Each row was made from one walk, in order. Every step used is in the known rows, and no mark comes twice. Write each row's walk.
In the rows, zero is written as 128.
Known rows:
lurim/duzem/kidu/tadif/sulab: 173	132	111	138	115	93	138	107	131	160	164	129	118	137	158	148	138	126	117	122	113	95	133	135	136	122
tadif/lurim/duzem/kidu/sorad/tevuze: 153	136	125	136	119	91	140	97	117	153	150	129	156	125	130	143	174	123	143	152	110	77	137	147	159	133
sulab/bekup/kidu/vazub/duzem: 165	127	90	134	127	122	128	133	128	129	172	115	170	150	146	123	123	101	120	132	137	121	117	121	161	134
bekup/lurim/duzem/kidu/tadif: 176	128	108	136	112	120	136	106	131	155	158	120	124	139	152	136	144	138	122	137	123	80	122	127	144	111
sulab/bekup: 166	141	105	138	121	106	131	124	136	124	155	116	144	136	146	128	141	114	134	120	141	111	127	123	153	125
sorad/lurim/duzem: 171	151	123	141	121	109	136	115	124	132	109	117	152	133	137	130	139	123	146	135	129	79	130	119	151	138
bekup/kidu/tadif: 163	136	94	131	119	93	135	120	130	143	165	124	151	141	145	125	122	129	113	120	131	110	125	118	143	127
sulab/tadif: 172	156	102	139	122	105	134	98	134	127	172	122	139	135	130	131	126	133	134	139	141	116	132	121	150	133
tadif/sulab/bekup/kidu/vazub: 172	134	103	132	125	104	133	137	132	132	182	118	162	154	138	137	117	101	115	112	121	119	125	128	143	129
bekup/kidu/sorad: 149	139	102	127	118	95	135	121	126	132	156	126	180	134	116	125	131	130	126	118	126	116	123	116	144	128
tadif/sulab/bekup/kidu/sorad: 155	144	106	130	125	100	136	131	136	132	177	118	164	138	118	139	131	100	122	102	122	116	121	127	140	133
lurim/duzem: 169	147	121	142	117	90	132	120	132	129	140	121	145	132	132	133	141	129	137	136	131	97	131	115	145	129
sorad/lurim: 160	147	103	133	127	120	137	117	124	129	116	122	157	135	149	125	135	134	137	125	133	94	126	124	158	133
vazub/duzem/kidu/tadif: 154	123	83	131	125	118	135	103	121	151	159	126	130	136	179	128	137	137	120	135	129	110	124	131	160	120
tadif/sulab: 154	155	106	131	129	98	134	122	126	124	156	120	139	136	140	140	130	134	122	117	123	111	130	127	146	122
vazub/duzem/kidu/tadif/sulab/bekup: 158	126	86	137	131	129	138	114	130	151	181	120	114	143	182	141	136	105	113	121	123	111	124	143	155	123
bekup/lurim/duzem: 167	151	122	137	116	118	132	120	133	122	141	115	143	136	125	133	138	134	135	140	133	81	121	114	147	117
vazub/duzem: 146	148	95	131	130	114	131	118	124	123	146	121	148	132	153	124	133	132	131	137	136	113	121	118	164	126
duzem/kidu: 156	126	103	133	115	101	135	107	128	127	138	128	141	130	153	133	143	145	130	132	122	110	126	126	152	119
tadif/sulab/bekup/kidu: 166	143	108	131	122	92	134	138	140	114	164	115	147	145	134	138	128	105	117	112	120	112	119	124	143	132
sorad/lurim/duzem/kidu: 169	130	120	142	114	109	136	107	129	133	103	122	142	131	152	132	149	128	145	141	118	80	124	127	152	135
bekup/lurim: 157	150	104	127	123	128	132	122	129	117	149	116	151	138	134	128	134	144	130	131	133	95	117	119	155	113
sulab/tadif/lurim/duzem: 178	165	123	147	120	89	134	104	138	130	189	119	130	133	120	141	137	115	132	140	136	92	136	137	153	142
duzem/kidu/tadif/lurim: 160	126	95	133	119	99	135	105	123	154	181	130	127	134	163	137	144	133	111	114	122	98	133	152	156	121
lurim/duzem/kidu/sorad: 158	128	114	139	114	99	136	101	128	151	140	129	156	126	129	136	154	130	138	135	121	99	128	126	142	123

Which walk is each row?
157	130	117	132	113	125	137	105	130	143	145	121	153	130	124	137	151	136	138	138	120	83	117	127	145	113 -> bekup/lurim/duzem/kidu/sorad
171	148	97	131	130	135	137	128	136	144	188	113	124	149	155	141	127	110	112	107	131	95	125	135	147	115 -> kidu/tadif/sulab/bekup/lurim
167	146	117	142	114	96	136	90	133	151	192	126	139	125	116	146	152	119	133	139	121	94	135	149	150	138 -> sulab/tadif/lurim/duzem/kidu/sorad
137	129	90	129	129	141	138	99	115	146	117	123	164	128	156	125	148	129	140	134	122	98	118	134	169	129 -> vazub/duzem/kidu/sorad/lurim
177	122	107	142	112	95	136	102	129	161	153	128	127	134	157	137	146	131	126	131	125	96	132	128	140	121 -> lurim/duzem/kidu/tadif
147	128	85	130	127	117	134	107	121	151	179	126	122	135	173	134	144	130	112	127	123	98	125	149	169	123 -> vazub/duzem/kidu/tadif/lurim
152	137	87	132	133	123	129	115	116	141	164	125	164	143	155	124	125	130	128	137	138	120	130	124	163	124 -> kidu/vazub/duzem
167	162	107	140	125	96	132	103	135	125	196	122	136	133	130	136	131	127	124	133	134	107	133	142	161	136 -> sulab/tadif/lurim
158	149	96	136	127	97	134	115	123	150	186	127	136	138	153	133	134	127	114	108	131	100	138	143	157	125 -> kidu/tadif/lurim
172	137	110	133	118	119	140	114	132	151	165	119	115	142	149	149	136	133	116	133	114	79	123	136	139	112 -> bekup/lurim/duzem/kidu/tadif/sulab
148	130	98	129	120	125	141	97	119	149	117	128	164	127	146	128	148	134	142	119	121	96	128	136	156	130 -> duzem/kidu/sorad/lurim
161	138	102	133	123	121	139	123	131	136	136	117	179	137	129	124	137	97	136	113	129	101	117	124	153	143 -> sulab/bekup/kidu/sorad/lurim
163	137	122	139	113	88	135	109	131	129	153	124	134	126	139	143	155	129	129	135	116	86	131	141	152	126 -> tadif/lurim/duzem/kidu
176	144	121	145	111	91	135	97	139	132	181	122	122	130	133	146	146	122	130	149	121	90	130	145	153	137 -> sulab/tadif/lurim/duzem/kidu
167	136	106	134	118	97	132	132	138	112	155	116	156	138	134	127	134	109	126	120	134	113	120	117	148	131 -> sulab/bekup/kidu
183	137	115	145	111	99	133	97	131	151	199	128	138	140	133	143	136	119	128	148	123	99	141	150	153	137 -> sulab/tadif/lurim/duzem/kidu/vazub
138	125	88	128	124	124	135	103	119	143	148	127	156	125	146	128	147	134	132	135	127	116	119	129	162	120 -> vazub/duzem/kidu/sorad
159	129	123	132	116	96	143	93	119	151	130	130	159	128	135	136	169	127	150	159	118	87	132	126	151	126 -> lurim/duzem/kidu/sorad/tevuze
144	126	95	127	124	118	133	109	126	125	137	124	139	131	163	130	144	142	129	142	125	111	118	125	165	122 -> vazub/duzem/kidu
177	126	107	143	114	114	141	103	122	164	122	126	132	136	165	133	145	125	133	132	121	78	132	134	149	132 -> sorad/lurim/duzem/kidu/tadif
182	116	115	142	115	133	130	115	133	141	164	114	147	146	143	137	144	112	137	141	127	90	124	132	149	116 -> sulab/bekup/lurim/duzem/kidu/vazub
183	122	110	141	112	129	134	111	139	155	167	113	120	141	156	137	151	112	127	130	131	81	121	131	145	115 -> sulab/bekup/lurim/duzem/kidu/tadif
175	154	126	138	123	126	134	134	141	121	161	106	130	142	129	148	141	105	132	127	129	82	120	126	143	122 -> tadif/sulab/bekup/lurim/duzem
173	145	97	136	130	108	136	126	130	151	185	121	125	143	164	141	131	106	117	101	134	109	133	134	143	123 -> kidu/tadif/sulab/bekup
161	136	93	129	134	120	133	136	128	127	182	118	159	153	147	135	116	94	115	124	123	122	119	129	157	133 -> tadif/sulab/bekup/kidu/vazub/duzem
162	143	98	129	126	91	138	128	129	140	175	125	141	147	143	137	116	127	104	109	119	109	128	128	139	128 -> bekup/kidu/tadif/sulab
169	152	112	143	123	89	135	114	127	156	178	124	132	136	143	138	140	119	119	121	131	87	140	139	150	129 -> kidu/tadif/lurim/duzem
182	127	111	144	118	101	139	114	138	161	169	120	112	141	163	147	144	101	121	119	121	95	131	140	136	124 -> lurim/duzem/kidu/tadif/sulab/bekup
172	145	115	138	117	77	136	123	131	143	181	122	141	139	135	136	131	114	110	121	120	85	130	134	145	136 -> bekup/kidu/tadif/lurim/duzem
169	126	95	129	123	139	138	116	135	148	182	116	112	147	164	144	137	119	112	112	123	93	119	143	146	110 -> duzem/kidu/tadif/sulab/bekup/lurim
